Known rows, with every step that occurs
mizog, nebo, lovo, bopon, zuzir: [ 1.40 -0.42 -0.95  0.77  1.67  1.63 -0.41  0.54 -2.09 -1.75 -1.05  0.88
  1.20  1.93 -0.42  0.11  0.95 -0.77 -1.76 -1.49]
lovo, bopon, mizog, nebo: [ 0.38 -0.05 -1.24 -0.06  0.31  0.61  0.00  0.28 -3.32 -1.67 -0.14  1.64
  1.58  1.17 -1.57  0.38  0.98  2.01 -0.51 -2.23]
bopon, mizog, nebo, lovo, defe, zuzir: [ 0.04  2.22 -0.69  0.17  1.67  0.96 -1.07  0.47 -6.51 -1.68  1.92  0.96
  1.35  1.05 -1.34 -2.55  1.72  2.62 -0.68 -2.60]
redot, nebo, lovo, defe, zuzir: [ 1.24  1.44 -0.97  0.30  1.67  2.10 -1.89  0.19 -5.02 -1.29  1.71  0.60
  0.92  1.63  0.28 -2.16  1.73  0.57 -3.08 -2.62]
defe, zuzir, bopon, mizog, nebo, lovo: [ 0.96  2.23 -0.46  0.23  2.36  0.45 -0.73  0.59 -5.50 -0.29  1.00  1.25
  1.33  1.47 -1.78 -0.17  1.52  2.76 -0.69 -2.30]
redot, nebo, lovo: [ 1.36  1.10 -1.21  0.51  1.83  1.88 -1.15 -0.25 -3.33 -1.32  0.43  0.91
  1.27  1.99  0.44 -0.28  0.98  0.48 -2.56 -2.09]
lovo, bopon, zuzir, defe: [-0.98 -2.21 -1.52  0.19  0.64  1.03 -0.39  2.26 -2.73 -2.05 -0.60  1.28
  0.93  2.17  0.10  0.04  0.97 -0.96 -2.82 -1.86]
mizog, bopon, lovo: [ 0.69  1.45 -1.23  0.99  0.34  1.74 -0.18  0.65 -3.20 -2.52  0.99  0.87
  2.38  1.66 -1.11 -0.05  1.10  1.09 -1.05 -2.43]
nebo, lovo, defe, zuzir, bopon, mizog: [ 0.98  2.38 -0.46 -0.04  1.96  0.52 -0.65  3.05 -6.80 -0.68  1.14  0.97
  0.82  1.23 -1.99 -2.00  1.63  2.29 -2.45 -2.72]
defe, zuzir, bopon, lovo, nebo: [ 1.15  2.09 -0.44 -0.63  1.10  0.95 -0.64  2.83 -3.19 -0.59  0.67  1.19
  1.53  1.50 -2.68  0.59  1.57  1.50 -4.87 -2.87]
nebo, lovo, defe: [ 0.82  1.58 -0.94  0.35  1.41  1.65 -0.41  2.45 -5.55 -2.12  0.63  0.81
  0.74  1.62 -0.43 -2.08  1.19  0.42 -2.42 -2.20]
redot, nebo: [ 1.52 -0.90 -1.30  0.20  0.43  1.51 -1.19 -0.34 -3.64 -1.34  0.66  1.31
  1.59  1.62  0.90  0.10  0.91  1.08 -1.95 -2.25]
zuzir, bopon, lovo, defe: [ 1.82  1.88 -0.62  0.46  0.85  1.07  0.19  2.43 -5.07 -0.84 -0.27  0.81
  1.46  1.15 -2.12 -1.43  1.06  1.44 -2.47 -2.63]
bopon, lovo: [ 0.51  1.47 -1.10  0.76  0.42  1.20 -0.50  1.70 -3.77 -1.68  0.45  0.90
  2.18  1.61 -1.27  0.12  1.07  1.35 -2.09 -2.37]
zuzir, bopon, redot, nebo, lovo, defe: [ 1.74  1.73 -0.63 -0.17  1.73  2.19 -0.04  0.04 -4.43 -0.05 -0.04  0.90
  0.34  1.54 -1.42 -2.37  1.14  1.00 -2.74 -2.02]
mizog, nebo, lovo, defe, zuzir, bopon: [ 1.84  1.85 -0.27  0.29  2.25  1.54 -0.68  0.80 -6.00 -0.61  1.01  0.95
  0.65  1.48 -1.05 -1.80  1.65  1.09 -1.26 -2.24]
mizog, bopon: [ 0.97 -0.73 -1.30  0.36  0.08  1.68 -0.28  0.94 -3.99 -2.70  1.30  1.35
  1.63  1.78  0.31  0.13  1.00  0.66 -0.57 -2.07]
bopon, redot, nebo, lovo, defe, zuzir: [ 0.24  1.67 -0.84 -0.07  1.19  2.66 -1.56 -0.29 -4.83 -0.60  2.00  0.74
  0.66  1.68 -0.78 -2.70  1.84  0.87 -2.77 -2.24]
bopon, redot: [-0.07 -0.50 -1.06 -0.22 -0.32  1.67 -0.27  1.57 -4.50 -1.30  1.01  1.45
  1.09  1.76 -0.83 -0.19  1.12  1.26 -1.31 -1.67]
lovo, defe, zuzir, bopon: [ 1.75 -0.17 -0.53 -0.12  0.56  1.07 -0.90  2.82 -6.56 -0.75  1.23  1.18
  0.69  1.38 -0.67 -1.17  1.59  1.11 -2.26 -2.55]
bopon, mizog, nebo, lovo: [ 0.23  1.90 -0.98  0.36  1.78  0.74 -0.31  0.06 -4.79 -1.68  0.63  1.22
  1.64  1.40 -1.12 -0.66  1.00  2.62 -0.22 -2.10]

Rows
[-1.04 -2.32 -1.32  0.37  0.81  0.74 -0.79  1.92 -4.51 -2.12  0.38  1.21
  1.26  2.06  0.91 -0.62  0.96  0.05 -1.96 -1.84]  bopon, zuzir, defe
[-1.10 -0.14 -1.42  0.54  2.06  1.42 -0.42  2.40 -2.43 -1.97 -0.86  0.92
  0.62  2.48 -0.38 -0.38  1.07 -1.38 -3.36 -1.67]  nebo, lovo, bopon, zuzir, defe
[ 1.55  1.47 -0.72 -0.02  1.87  2.04 -0.22 -0.11 -3.24  0.23 -0.15  1.07
  0.69  1.97 -1.18 -0.39  1.00  1.01 -2.49 -1.71]  zuzir, bopon, redot, nebo, lovo
[ 0.61 -0.32 -0.90 -0.08  0.01  1.35 -1.39  2.40 -6.43 -1.73  2.06  1.08
  0.97  1.38  0.00 -1.62  1.72  0.96 -2.13 -2.57]  lovo, defe, zuzir
[ 0.87  1.43 -1.14  0.47  1.67  1.88 -0.08  0.37 -2.46 -1.76 -0.49  1.16
  1.02  1.92 -1.08  0.37  1.10 -0.14 -1.51 -1.74]  mizog, nebo, lovo, bopon
[ 0.66  1.42 -1.27  0.34  1.35  1.75 -0.24  2.57 -2.62 -1.74 -0.46  1.03
  0.73  2.12 -1.15  0.50  1.09 -0.60 -3.02 -1.89]  nebo, lovo, bopon
[ 1.64  1.86 -0.46  0.16  1.99  1.42 -0.82  2.99 -6.18 -0.65  1.00  0.82
  0.44  1.65 -1.09 -1.59  1.68  0.62 -2.81 -2.40]  nebo, lovo, defe, zuzir, bopon
[ 1.57  1.35 -1.11  0.37  1.65  1.99 -1.00  0.10 -4.43 -1.63  0.51  0.70
  0.95  1.56  0.30 -2.24  1.13  0.54 -2.82 -2.42]  redot, nebo, lovo, defe
[ 1.16  1.54 -0.57 -0.09  1.88  2.08 -1.18 -0.13 -3.93  0.71  1.07  0.96
  0.66  2.09 -1.17 -0.29  1.60  1.00 -2.78 -1.93]  defe, zuzir, bopon, redot, nebo, lovo
[ 1.04  1.53 -0.82  0.42  1.67  1.80 -0.33  0.26 -5.26 -2.07  0.66  0.93
  1.02  1.40 -0.44 -2.25  1.23  0.92 -0.90 -2.04]  mizog, nebo, lovo, defe
[ 0.52  1.63 -0.80  0.33  1.42  1.75 -1.38  2.53 -5.98 -1.74  1.80  0.74
  0.67  1.71 -0.49 -2.04  1.79  0.48 -2.71 -2.37]  nebo, lovo, defe, zuzir
[ 0.38  2.02 -0.84  0.29  1.65  0.87 -0.14  0.38 -5.96 -2.06  0.71  1.07
  1.40  0.99 -1.36 -2.64  1.14  2.63 -0.40 -2.43]  bopon, mizog, nebo, lovo, defe
[ 0.55  1.18 -1.24  0.33  1.25  2.92 -0.46 -1.71 -2.52 -1.58  1.19  0.91
  1.25  2.03 -0.45 -0.91  1.15  0.64 -1.25 -1.74]  mizog, bopon, redot, nebo, lovo
[-0.93 -2.33 -1.45  0.61  0.70  1.23 -0.43  0.86 -3.79 -2.94  0.93  1.19
  1.54  2.14  1.11 -0.80  1.00 -0.18 -0.93 -1.87]  mizog, bopon, zuzir, defe
[ 1.28  0.45 -0.42 -0.28  0.86  0.23 -0.63  0.71 -7.01 -0.55  1.35  1.44
  1.31  0.71 -1.53 -1.77  1.53  3.24 -0.34 -2.74]  lovo, defe, zuzir, bopon, mizog, nebo
[ 0.67 -0.03 -0.50 -0.43  0.26  1.44 -0.65  2.08 -5.26  0.14  1.36  1.47
  0.70  1.83 -1.51  0.22  1.60  1.38 -1.77 -1.93]  defe, zuzir, bopon, redot
[ 1.04 -0.25 -0.68 -0.41  0.20  1.34  0.24  2.02 -4.59 -0.20  0.19  1.54
  0.80  1.72 -1.49  0.24  1.00  1.41 -1.56 -1.69]  zuzir, bopon, redot
[ 0.65  1.72 -1.46  0.14  1.69  1.12 -0.59  0.27 -2.22 -1.14 -0.46  1.08
  1.33  1.64 -1.35 -0.07  0.97  1.10 -3.08 -2.43]  redot, nebo, lovo, bopon, mizog
[ 1.86 -0.62 -1.23  0.71  1.69  1.76 -1.10  0.35 -1.27 -1.39 -1.10  0.67
  1.17  2.08  0.25  0.04  0.87 -1.19 -3.69 -1.79]  redot, nebo, lovo, bopon, zuzir
[-1.01 -0.23 -1.24  0.64  2.30  1.47 -0.21  0.28 -2.37 -1.88 -0.86  0.98
  0.83  2.24 -0.37 -0.50  1.07 -0.99 -1.86 -1.56]  mizog, nebo, lovo, bopon, zuzir, defe
[ 1.48  2.30 -0.48  0.10  2.15  0.47  0.35  0.80 -5.98 -1.00 -0.08  1.15
  1.09  0.94 -2.01 -2.22  1.02  2.70 -0.62 -2.37]  zuzir, bopon, mizog, nebo, lovo, defe
[ 0.79  0.14 -0.42 -0.55  0.12  1.55 -0.51  2.35 -6.37 -0.11  1.51  1.26
  0.43  1.40 -1.66 -1.69  1.72  1.46 -1.95 -2.22]  lovo, defe, zuzir, bopon, redot
[ 1.56 -0.12 -0.52 -0.58  0.37  1.89 -1.08  0.03 -5.34  0.36  1.41  1.20
  0.66  1.31 -0.98 -1.87  1.68  1.43 -2.46 -2.40]  lovo, defe, zuzir, bopon, redot, nebo
[ 1.20 -0.37 -1.13  0.71  1.33  1.45 -0.49  2.70 -2.23 -1.85 -1.06  0.75
  0.95  2.13 -0.45  0.25  0.97 -1.29 -3.29 -1.61]  nebo, lovo, bopon, zuzir
[ 1.00  0.16 -0.71 -0.17  0.72 -0.04 -0.91  2.60 -6.06 -0.38  1.27  1.53
  1.42  1.31 -1.39  0.42  1.41  2.82 -1.61 -2.59]  defe, zuzir, bopon, mizog
[ 0.53  1.56 -0.94 -0.03  1.20  2.54 -0.62 -0.38 -4.31 -1.07  0.78  0.77
  0.64  1.62 -0.77 -2.76  1.25  0.89 -2.50 -1.98]  bopon, redot, nebo, lovo, defe
[-0.47 -0.44 -1.58  0.54  2.27  1.76 -0.90  0.10 -1.49 -1.42 -0.93  0.81
  0.87  2.39  0.34 -0.53  1.00 -1.38 -3.83 -1.89]  redot, nebo, lovo, bopon, zuzir, defe
